Known rows, with every way that one mark hangs from another
kovul(tipuz(datuk rokev tanim)): [-1.62 -0.48 -0.71 -0.06  0.44  0.22 -0.43 -0.08 -0.30  2.27  0.42 -1.27
 -0.30 -1.51  0.48  3.45  0.91  2.08 -2.01  1.47  0.81  0.20 -1.17  0.43
  1.86 -0.39 -0.41  0.17  1.54  1.69 -0.73]
tanim(tipuz(datuk(neve vuvima(rokev)) kovul)): [ 4.22 -1.11  1.13 -0.78  0.87 -0.60 -0.05  1.32 -1.36 -0.23  3.12  0.11
 -0.13  0.39 -3.33 -1.60 -2.22  0.14 -0.26 -1.92 -2.18  0.90 -0.46 -1.31
  0.94  0.55 -2.44  1.84 -1.91 -0.91 -4.23]
neve(datuk tanim(tipuz(kovul))): [ 2.11 -0.59 -0.06  1.68  1.65 -0.61 -2.54  2.10 -2.12  2.32 -2.15  0.29
 -0.14  1.97 -0.93  2.06  1.05 -0.71 -0.61  0.22 -1.55  0.40  1.00 -0.92
 -1.06  1.20 -3.58  0.13 -0.61 -2.06 -0.37]
rokev(vuvima(datuk)): [-2.75 -1.60  0.41  3.24 -3.22  1.24  1.64 -0.76 -2.14  1.06 -3.25 -2.23
  2.16  1.51 -0.49  0.59  0.44 -1.27  1.29  0.65  0.57  0.51  0.67 -0.85
 -1.72 -1.23 -0.29 -0.23  0.13 -0.81  2.52]
datuk(neve(tanim) tipuz(kovul rokev)): [ 3.26  2.26  1.02 -2.62  0.04 -0.90 -1.72  0.45  2.22 -1.90  1.67  3.17
 -0.70 -0.77  2.64  0.11  0.10  0.79  0.03  0.44 -0.85 -1.23  0.83  0.78
 -0.01  0.67  1.20  0.29  0.48  0.68 -2.24]
tipuz(datuk(vuvima) kovul rokev tanim(neve)): [-2.76 -2.64 -3.01 -2.08  3.81 -0.16 -1.49 -0.27  1.85  3.00  3.23  2.15
 -0.29 -0.45 -3.05 -2.67 -0.83 -1.00 -0.92 -1.65  0.37  1.54 -2.37  0.15
  0.45  2.41  2.55  0.73  0.04  1.37  0.97]
datuk(neve(tanim) tipuz(kovul rokev) vuvima): [ 2.94  2.32  0.88 -3.55  0.21 -1.06 -0.72  0.03  3.00 -1.71  1.68  2.38
 -0.04 -1.39  2.63 -2.46  0.20  0.97  1.54 -1.29 -0.24 -0.37  0.51  0.57
  0.25  0.70  0.62 -0.23  0.34  0.47 -3.04]
tipuz(datuk(neve) kovul rokev(vuvima) tanim): [-2.64 -2.04 -1.85 -2.64  0.57  1.47 -0.30 -1.95  0.65  3.76  5.29  1.36
  0.71 -1.64 -1.38  0.48 -2.21  0.70  0.32  0.88  0.87  1.19 -1.51  0.13
  1.66 -0.31  1.62  0.55  2.77  2.28 -2.04]
rokev(vuvima(datuk(neve))): [-3.24 -1.01  0.81  2.70 -3.55  1.59  2.52 -1.50 -1.50  0.04 -2.02 -2.49
  1.88  0.80  0.37 -0.12  0.57 -0.35  1.77 -0.15  1.14 -1.06  1.85 -0.85
 -3.39 -1.90  0.76  0.24  0.33 -1.35  1.13]
kovul(tipuz): [ 0.29  1.48  1.84  3.61 -2.00 -0.38 -0.17 -0.05 -1.67 -2.07 -3.95 -1.38
  0.03  0.67  1.45  1.60  0.90  0.19 -0.57  0.32  0.88 -1.58  0.21  1.45
  0.89  0.80 -2.12 -1.89 -0.45  0.27  3.15]
datuk(neve tipuz vuvima): [-0.11  2.00  1.94  0.12 -0.91 -0.98  3.05 -0.84  0.57 -4.51 -1.64 -1.99
 -0.43 -0.75  2.03 -4.54  1.07  1.21  1.70 -1.66  1.60 -1.75  3.20  1.36
 -0.46 -1.86  0.90 -1.34 -1.10 -0.80  0.69]
kovul(tipuz(datuk)): [-1.62 -0.15  1.17  2.37 -2.02 -0.75 -0.26  0.13 -2.80  0.09 -1.31 -1.56
  0.97  0.05  0.11  1.47  1.16  1.38 -1.14 -0.31  0.07 -0.38  0.53  1.19
  1.52  0.56 -3.01 -0.18 -0.70 -0.04 -0.79]
datuk(neve tipuz(kovul rokev(vuvima) tanim)): [-0.36  0.69 -1.54 -3.05 -0.46  1.22  0.74 -2.44  2.59 -0.08  3.83  1.60
  0.16 -2.39  1.57  0.01 -2.31  0.57  1.51  2.75  1.62  0.26  0.12  1.64
  2.40 -1.21  2.46 -2.13  2.55  2.11  0.15]
vuvima(datuk(neve tipuz(tanim)) rokev): [-1.08  0.30  0.86  0.39 -0.29  0.70  3.21  0.35 -1.18 -2.73 -1.70 -2.03
 -1.87 -0.89  0.91  1.18  2.58  0.47 -1.10  1.62  0.80 -2.85  1.93 -1.01
 -1.47 -5.34  2.96  1.41  1.36 -0.82 -1.68]
neve(tanim): [ 0.35  0.72  1.70  2.02  1.07 -0.54 -1.33  1.23 -2.08  0.23 -4.08 -0.53
 -1.10  1.87  0.23  1.26  2.87 -0.04 -0.03 -0.20  0.13 -1.66  0.31 -0.44
 -1.34  0.76 -0.71  0.07  0.09  0.40  3.31]
rokev(vuvima(datuk(neve(tanim) tipuz))): [-2.30  1.68 -0.64  0.50 -2.85  0.25  1.54 -0.71 -1.49 -0.63 -2.72 -1.50
  1.51 -0.19  2.51 -0.17  3.01 -0.05  2.18  1.79 -0.08 -2.50  3.44  0.14
 -3.45 -4.43  0.47  0.31  0.73 -1.61 -2.09]
neve(datuk(vuvima) tanim(tipuz(rokev))): [ 2.51  0.87 -0.25  0.78  1.51  0.05 -0.49  1.83 -0.85  2.27 -3.29 -1.62
  0.19  1.19  0.00  1.86  1.20  0.24  0.43 -1.07 -1.09  1.27  0.20 -2.07
 -2.28  0.32 -3.36  0.39 -0.72 -1.58 -0.43]
vuvima(datuk(neve tipuz(kovul tanim)) rokev): [ 0.17 -0.93  0.63 -0.87  0.06  0.33  1.91  0.26 -0.13 -1.51  0.73  0.50
 -1.29 -1.24  0.63  0.01  1.11  0.05 -1.35  1.38  0.37 -1.82  0.51 -0.95
 -0.07 -3.68  3.23  1.10  1.14 -0.34 -2.56]
datuk(neve(tanim) vuvima): [-0.47  1.62  2.00  0.54  1.40 -0.61  0.94 -0.36 -0.89 -1.00 -3.40 -1.32
 -0.88  0.26  0.96 -2.28  3.43  1.22  1.68 -2.54  1.36 -2.50  0.93 -0.45
 -2.91 -0.55  0.16  0.67  0.12 -0.43  0.39]
tanim(neve tipuz(datuk kovul rokev(vuvima))): [ 0.21 -1.78 -3.72  0.69 -0.06  0.61 -3.27  0.24  0.72  2.74  4.48  1.34
  1.63  1.52 -4.37  0.32 -4.79 -3.08 -0.19  1.47 -3.09  3.01 -1.56  0.82
  0.07  3.74 -2.00 -0.31 -1.74  0.43  2.04]
vuvima(datuk(neve(tanim) tipuz(kovul)) rokev): [ 2.39  0.48  1.25 -1.25 -0.99 -1.01 -0.04  1.30 -1.11 -1.87 -0.61  1.80
 -0.64 -0.03  1.55  1.07  1.96 -0.68 -0.92  0.52 -1.87 -2.00  0.88 -1.14
 -1.71 -2.14  0.72  2.31  0.06 -1.68 -4.79]
kovul(tipuz(datuk rokev(vuvima) tanim(neve))): [-5.79 -0.35 -4.66  0.16  0.24  1.12 -0.78 -2.07 -0.50  3.13  1.28 -0.05
  0.79 -1.23 -0.54  3.07 -0.99 -0.65 -0.90  2.32  0.81  0.20 -1.99  1.67
  1.05 -0.24 -0.84 -1.20  1.37  1.67  1.85]
vuvima(rokev): [ 1.84 -0.10  3.33  2.53 -0.37  0.01  0.07  0.74 -3.14 -2.20 -2.35 -0.87
 -1.58  2.21 -1.12  2.46 -0.94 -0.99 -1.19 -0.37 -0.09 -0.81 -2.12 -1.26
  0.60  1.31 -1.27  0.64 -0.47  0.81  3.46]
neve(datuk(tipuz(kovul) vuvima)): [-1.02 -0.48  0.42 -0.20 -1.13 -1.09  2.16 -0.21 -0.44 -0.76 -1.14  0.00
  0.92  0.05  1.16 -3.54  0.36 -0.05  0.93 -2.14  0.75  1.40  1.15  0.64
  2.52 -0.01 -0.95 -1.61 -1.01 -1.26 -1.32]

Rows
[-5.40 -0.46 -2.69  2.17  1.94 -0.70 -0.53 -0.65 -1.83  0.84 -1.64 -1.12
 -0.98 -0.12 -1.32  0.79  2.19 -0.27 -2.18  0.95  1.45 -2.00 -0.32  2.02
 -0.31 -0.97  0.39 -0.54  0.00  0.31  2.19]
kovul(tipuz(datuk tanim(neve)))
[ 1.93  1.49  1.48 -0.58 -1.20 -0.49  1.19  0.66  1.93 -2.57 -0.79 -0.94
  0.34 -0.35  1.73 -1.86 -0.28  0.62  1.26 -0.65  0.31  1.09  0.20  0.77
  1.71  0.45 -0.10 -1.25 -0.69  0.75  1.69]
datuk(tipuz(rokev) vuvima)
[ 0.97  0.90 -0.28 -3.41  1.44 -0.25  1.46 -1.12  4.00 -1.27  2.43  1.69
 -0.43 -2.55  1.71 -3.31 -0.49  1.76  0.88 -0.09  1.77  0.00  0.90  0.93
  1.70 -0.77  3.69 -1.19  1.38  1.25 -1.01]
datuk(neve tipuz(kovul rokev tanim) vuvima)
[ 0.99 -0.01  1.15  1.28 -3.18  0.35  0.88  1.11  1.29 -1.69 -1.03 -0.99
  0.85  0.16  1.65  0.61  0.97  0.36 -0.32  1.10 -0.98  0.64  1.52 -0.21
 -0.92 -1.16  1.32  0.46 -0.46 -0.42 -0.07]
vuvima(datuk(tipuz(rokev)))
[ 1.36  0.06 -0.27 -1.66  1.11 -0.19 -0.88  0.03  2.54 -0.27  2.09  1.53
 -1.12 -1.05  1.04 -0.11 -0.94  0.59 -0.49  2.25  0.36  0.91 -0.08  0.99
  3.30  0.48  2.61 -1.46  1.52  2.25  1.84]
datuk(tipuz(kovul rokev tanim))
[ 1.57  0.91  1.06  3.31  0.41  0.10 -0.61  1.61 -1.28 -0.24 -3.56 -2.31
  0.10  1.62  0.09  0.58  3.33  0.43  0.27  0.82 -1.41 -2.36  3.29 -1.59
 -6.51 -2.49 -0.42  2.06 -0.75 -2.97 -1.03]
vuvima(datuk(neve(tanim(tipuz))))
[-0.39 -0.76  2.23  1.24 -0.23  0.25  2.23  0.33 -3.80 -0.10 -3.58 -2.25
 -0.81  1.63 -0.63  1.67  0.54 -0.35 -0.43 -3.09  0.72  0.53 -1.72 -1.99
  1.10  0.17 -2.97  0.72 -0.73 -0.88  0.30]
neve(datuk(vuvima(rokev)))
[-4.45 -0.24 -1.06  2.69 -0.75 -0.76  1.16 -0.51 -1.31 -2.44 -3.17 -1.47
 -1.24  1.41  0.21 -0.66  1.52 -1.65 -1.03 -0.18  0.57 -1.37  2.22  1.84
 -1.35 -0.62  0.11 -1.52 -1.72 -1.44  4.16]
tanim(neve(datuk(tipuz)))
[ 0.10 -0.19 -0.48 -0.26  1.76 -0.69 -0.02 -0.16  0.62 -1.32 -0.19  1.23
 -1.28 -0.70  0.31 -1.96  0.35  0.68 -0.38  1.76  1.29 -0.52  1.25  1.36
  2.81 -0.78  2.53 -2.21  1.19  0.97  2.86]
datuk(tipuz(kovul tanim))
[ 0.85  0.56  2.35  1.05 -2.67  0.21  2.59  0.65 -1.41 -3.91 -1.60 -1.98
 -0.66  0.32  1.07  0.53  1.21 -0.64 -1.01  0.69 -0.62 -2.27  1.70 -1.08
 -1.91 -3.08  1.10  1.87 -0.70 -1.65 -2.20]
vuvima(datuk(neve tipuz) rokev)
[ 5.77  1.39  1.01 -0.54  1.76  0.04 -3.57  1.43  1.67  0.28  1.47  1.98
 -0.64  0.92 -0.36  1.54 -1.04  0.51 -0.39  0.86 -2.01 -0.54 -0.52 -0.63
 -1.96  2.04 -0.60  0.90 -0.17 -0.14 -0.74]
datuk(neve(tanim(tipuz(kovul rokev))))
[-2.85  0.14 -1.14  0.19 -0.39 -0.33  1.94 -0.58  0.72 -1.33 -1.65 -0.97
 -0.16  0.49  0.90 -1.20  0.11 -1.14  0.02 -1.55  0.54  0.75  0.38  0.72
 -0.42  0.38 -0.04 -1.13 -1.88 -1.01  1.61]
tanim(neve(datuk(tipuz(rokev) vuvima)))
[-2.43  1.37 -1.53  1.60  1.61  0.34 -0.86 -0.88  1.12 -0.14 -1.79  0.03
 -1.71 -0.51  0.47  2.36  0.36 -0.62 -1.90  2.02  1.62 -1.65 -2.37  1.59
 -0.44  1.47  0.87 -1.73  0.76  1.27  5.22]
kovul(tipuz(rokev tanim(neve)))
[-4.05  0.06 -3.24 -0.38  2.22 -0.20  0.02 -0.78  0.88  1.66  0.07 -0.32
 -0.20 -1.71 -0.73  0.11  0.69  0.23 -1.08 -0.71  1.12  0.29 -1.98  1.23
  0.00  0.19  0.21  0.11 -0.16  0.63  0.77]
kovul(tipuz(datuk(vuvima) rokev tanim(neve)))
[-1.30  0.35  1.99  2.06 -0.69 -0.09  0.42  0.84 -1.44  0.05 -3.83 -1.61
  0.08  0.97  1.07  0.40  4.61  0.65  0.12 -0.89  0.40 -3.05  2.37 -1.42
 -5.45 -2.42  1.29  2.24  0.30 -2.04 -1.18]
vuvima(datuk(neve(tanim)))
[ 0.54 -0.30  0.35 -1.72 -1.30 -0.62  1.09 -0.11  1.48  0.10  0.53  0.97
  1.34 -0.35  1.66 -1.55 -1.06 -0.05  0.57 -1.98  0.04  2.57 -0.05  0.27
  2.82  1.25 -0.89 -1.08 -0.62 -0.17 -2.08]
neve(datuk(tipuz(kovul rokev) vuvima))
[-2.04  1.14  0.35  1.26 -0.43 -1.04  0.43  1.02 -2.91 -0.53 -4.13 -1.12
 -1.06  0.75  1.99  1.52  3.52  0.55 -0.40  0.34  0.14 -1.27  2.65  0.38
 -0.67 -1.73 -1.43 -0.48  0.14 -1.41 -0.37]
neve(datuk(tipuz) tanim)
[ 1.77  2.17  2.63 -0.59  1.62 -0.28  0.71  0.42 -2.45 -1.78 -2.84 -1.09
 -1.77  0.55  0.22  0.56  1.91  0.06  0.40 -2.34  0.34 -2.48 -1.14 -1.73
 -1.68 -0.49 -1.25  1.73  0.09 -0.30 -1.07]
datuk(neve(tanim) vuvima(rokev))
[-0.95  0.39 -2.62 -2.24  2.90 -0.56 -0.41 -0.57  3.71 -0.68  1.32  1.96
 -0.91 -1.29 -0.16 -3.53 -0.91 -1.06  0.04  0.25  1.02  0.63 -1.19  1.47
  1.24  1.00  3.68 -2.03 -0.22  1.08  3.08]
datuk(tipuz(kovul rokev tanim(neve)) vuvima)
[-2.27 -1.26 -1.03 -0.19  1.32 -0.41  1.16 -0.31 -0.62  0.32 -0.69  0.62
 -0.97 -0.54  1.06 -0.33  1.37  0.34 -0.95  0.77  1.73  0.01  1.95  0.93
  2.57 -1.73  1.06 -1.46  1.16 -0.01  0.61]
neve(datuk(tipuz(kovul tanim)))
[ 0.34 -0.61  3.25  2.28 -1.88  0.72  1.74  0.48 -2.22 -1.96 -2.02 -1.75
 -0.55  1.20 -0.37  1.71  1.20 -0.41 -1.16 -1.13  0.01 -2.01 -0.13 -2.05
 -2.67 -1.64  0.63  2.64 -0.43 -1.04 -1.00]
vuvima(datuk(neve) rokev)
[-0.02 -0.48 -0.10 -1.41 -1.95  1.29 -1.10 -0.75  0.77  2.93  0.92  2.13
  2.44 -0.08  1.11  1.77 -0.07 -0.87  1.39  0.24 -0.82  0.08 -1.28 -1.28
 -2.88  0.01  0.71  1.55  1.77 -0.10 -2.45]
tipuz(kovul rokev(vuvima(datuk(neve(tanim)))))
[ 4.00 -1.23  0.68 -0.32 -0.03  0.07 -2.32  1.17  1.56  0.92  5.08  0.91
  0.58  0.32 -2.56 -0.25 -2.68  0.53 -0.96 -0.15 -2.29  1.43  0.12 -0.50
 -0.14  2.12 -0.73  1.43 -1.10  0.09 -2.90]
tanim(tipuz(datuk(neve) kovul rokev))
[ 6.08 -0.44  1.13  1.46  0.24  0.32 -2.99  1.59  1.79  0.27  1.55  1.62
  0.11  1.29 -1.70  0.95 -3.45 -0.77 -0.68  0.99 -1.96  2.05 -1.04 -0.65
  0.95  3.86 -1.24 -0.68 -1.44  0.48  2.49]
tanim(tipuz(kovul rokev))
[-1.67  1.00 -1.44  0.60 -0.70  1.76  0.45 -1.97 -0.06  1.85 -0.97 -0.75
  0.91 -1.50  1.39  4.37 -1.38  0.69  0.40  3.16  2.02  0.23 -2.20  0.75
  2.36 -0.26 -1.17 -2.58  2.71  2.14  3.15]
kovul(tipuz(rokev(vuvima) tanim))
[ 2.09 -0.04  0.77 -0.02  0.39  0.33  0.32  1.13  0.98  0.11  2.51 -2.44
  0.62 -0.19 -1.84 -1.76 -1.07  1.78  0.46 -1.62 -1.31  1.28  1.57 -0.89
 -1.62  0.14 -0.97  1.33 -1.51 -0.60 -2.48]
tanim(tipuz(datuk(neve vuvima) rokev))
[-2.67 -1.29  0.43  1.83  0.79  0.10  2.09 -0.18 -3.12 -0.79 -3.74 -1.96
 -1.53  2.30 -1.99  0.43  0.12 -2.75 -0.98 -3.09  0.81 -0.48 -2.51 -1.07
 -0.87  1.26 -1.93  0.54 -1.86 -1.69  2.67]
tanim(neve(datuk(vuvima(rokev))))
[-0.83 -1.98 -0.35 -2.02 -1.82  0.96 -1.02 -1.59  0.53  2.36  5.61  1.35
  1.64 -0.45 -1.18  0.11 -3.04  0.38  0.69 -0.67 -0.37  1.83 -1.36  0.30
  1.66  1.69 -0.71  0.92  0.76  1.56 -2.70]
tipuz(datuk(neve) kovul rokev(vuvima))
[-2.44  0.62 -0.81 -1.56  0.85  0.31  1.70 -1.15  1.24  1.30  1.40 -1.13
 -0.06 -2.81  1.39  0.18  1.24  3.22 -0.20 -0.91  2.02 -0.44 -0.02  0.44
  0.57 -1.58  0.26  0.69  1.51  0.74 -4.54]
kovul(tipuz(datuk(neve vuvima) rokev tanim))
[ 2.11  1.78  2.45 -0.57 -0.88 -0.62  3.06 -0.28 -0.83 -5.05 -1.10 -1.41
 -1.57 -0.57  1.22 -1.68 -0.07  0.23  0.62 -1.39  0.62 -1.89  0.79 -0.06
  1.10 -1.69  0.02 -0.05 -0.94 -0.20 -0.73]
datuk(neve tipuz vuvima(rokev))
[-0.52 -2.43 -0.71 -1.25 -1.68  0.80 -1.75 -0.70 -0.17  3.66  4.52  1.70
  1.99  0.21 -1.99  0.78 -3.70 -0.70  0.50 -0.27 -0.99  3.29 -2.35 -0.08
  3.14  2.81 -1.47  0.29  0.61  2.07 -0.15]
tipuz(datuk kovul rokev(vuvima))
[ 4.19 -0.47 -0.76 -1.52  2.19 -1.09 -3.64  2.84  0.61  3.63  2.57  0.91
  0.91  0.28 -2.11 -0.41 -0.69  0.33  0.12 -0.99 -3.32  2.74 -1.30 -1.49
  0.24  2.66 -2.78  1.48 -1.20 -0.22 -3.97]
neve(tanim(tipuz(datuk(vuvima) kovul rokev)))
[ 4.67 -0.22 -0.59  0.92 -0.96  1.02 -2.27 -0.17  1.11  1.42  2.23  0.85
  1.57  1.07 -1.94  1.23 -5.20 -1.54  1.11  2.21 -1.62  2.93 -1.62 -0.16
  1.86  3.47 -2.69 -2.04 -0.38  0.87  3.50]
tanim(tipuz(kovul rokev(vuvima)))
[ 3.44  0.05  1.27 -0.82 -1.34 -0.63 -1.43  0.38  2.25 -1.82  2.24  2.15
 -0.07  0.01  1.08 -0.23 -2.22 -0.10 -0.27  1.02 -0.66  1.18 -0.34  1.16
  2.91  2.44  0.58 -1.19 -0.41  1.38  1.65]
datuk(tipuz(kovul rokev))
[ 0.84 -1.87  1.69 -1.46 -0.41 -0.03 -1.45 -0.22  1.35  0.95  5.00  2.01
  0.39  0.04 -1.10 -0.25 -1.56  1.21 -1.00 -1.58 -0.56  0.93 -0.78 -0.17
  0.91  2.14  0.85  2.04 -0.03  1.41 -2.96]
tipuz(datuk(neve) kovul rokev)
[ 1.28  0.65 -0.58 -2.76  0.00 -1.08 -0.23  0.45  0.77  1.30 -0.41  1.91
  0.79 -0.49  2.41 -0.12  0.83  0.24  0.89 -1.43 -0.61  1.60 -0.36 -0.26
  1.87  0.18 -1.87 -0.22  0.12 -0.57 -3.34]
neve(datuk(tipuz(kovul rokev) vuvima) tanim)
[-1.95  0.36 -4.06 -1.72  0.85  0.66 -0.75 -2.36  2.60  0.43  2.34  2.47
 -0.44 -0.76 -0.45 -0.33 -2.78 -2.35  0.53  2.86  0.78  0.69 -1.87  2.02
  2.07  0.93  2.34 -2.86  1.07  1.77  4.79]
datuk(tipuz(kovul rokev(vuvima) tanim(neve)))
[ 2.81  2.19 -0.44  0.55  0.19  1.26 -1.62 -0.07  0.18  1.00 -0.13 -1.11
  0.12  0.62  0.37  3.34 -1.26 -0.13  1.71  2.45 -1.19 -0.47  0.08 -0.47
 -2.95  0.01 -2.11 -0.38  0.55 -0.21  0.90]
datuk(neve(tanim(tipuz(rokev(vuvima)))))
[-1.89 -1.34 -0.18  0.45 -2.15  0.99 -0.68 -0.62 -1.31  2.50  1.89 -1.14
  1.59  0.61 -1.54  2.02 -2.08 -0.05  0.57  0.16 -0.58  2.37 -1.59 -0.33
  1.60  1.42 -2.17  0.23  0.64  1.88  0.47]
tipuz(datuk rokev(vuvima))
[ 0.19 -1.89 -2.35  1.38  2.34 -1.11 -1.81  1.26 -0.06  1.21  1.46  0.58
  0.57  1.41 -4.66 -4.17 -1.34 -2.11 -0.31 -1.74 -1.77  1.61 -0.20  0.47
 -0.67  2.68 -1.38 -0.26 -3.36 -1.45  0.93]
tanim(neve tipuz(datuk(vuvima) kovul))
[-0.91 -1.84  1.37 -0.73  0.16 -0.90  0.38 -0.33 -0.13  0.18  2.66  0.51
  0.95 -0.42 -1.49 -4.49 -0.03  1.01  0.69 -3.74  0.47  0.35  0.65  0.08
  0.48  0.93  0.09  1.19 -0.93 -0.11 -3.23]
tipuz(datuk(neve vuvima) kovul)
[-0.76 -1.46 -1.23 -1.14  0.58  1.38 -0.86 -1.50  1.27  3.08  1.89  1.89
  0.53 -0.21 -0.67  1.56 -2.94 -0.62  0.76  1.78  1.59  1.94 -2.86 -0.12
  2.92  1.70  1.10 -1.69  2.73  2.82  3.76]
tipuz(kovul rokev(vuvima) tanim)
[-2.89 -0.76 -1.15 -1.18  1.51 -0.74  2.59 -0.56 -0.05  0.71 -1.54 -0.28
 -0.34 -1.16  0.88 -2.82  1.66  0.98  0.60 -0.94  2.29  0.85  1.32  0.57
  2.46 -1.75  1.05 -1.97  0.95 -0.70 -0.60]
neve(datuk(tipuz(kovul tanim) vuvima))
[-1.62 -1.39 -2.53 -0.26  0.73  0.09 -0.79  0.13  3.01 -0.10  1.03  2.23
 -0.21 -0.50 -0.12 -1.38  0.30 -1.75 -1.76  1.76 -0.11  0.12 -0.18  0.75
 -1.26 -0.23  4.86 -0.05  0.10 -0.09  1.71]
vuvima(datuk(tipuz(kovul rokev tanim(neve))))
[ 0.35  3.02  1.10 -0.82  0.58 -1.62  1.50 -0.23 -0.08 -2.86 -2.91 -1.25
 -0.96 -0.47  2.24 -3.27  3.32  1.29  1.93 -1.08  0.87 -2.80  2.94  1.09
 -1.77 -2.50  0.50 -0.18 -0.17 -1.16 -1.08]
datuk(neve(tanim) tipuz vuvima)
[ 4.79  0.04  1.17  0.74  0.43  0.03 -1.96  2.58 -1.46  0.21 -0.89  0.45
 -0.06  1.58 -1.41  2.19  0.61 -1.36 -1.13  0.63 -3.10 -1.10 -0.28 -2.97
 -3.57 -0.62 -1.16  3.06 -0.80 -2.30 -3.33]
vuvima(datuk(neve(tanim(tipuz(kovul)))) rokev)
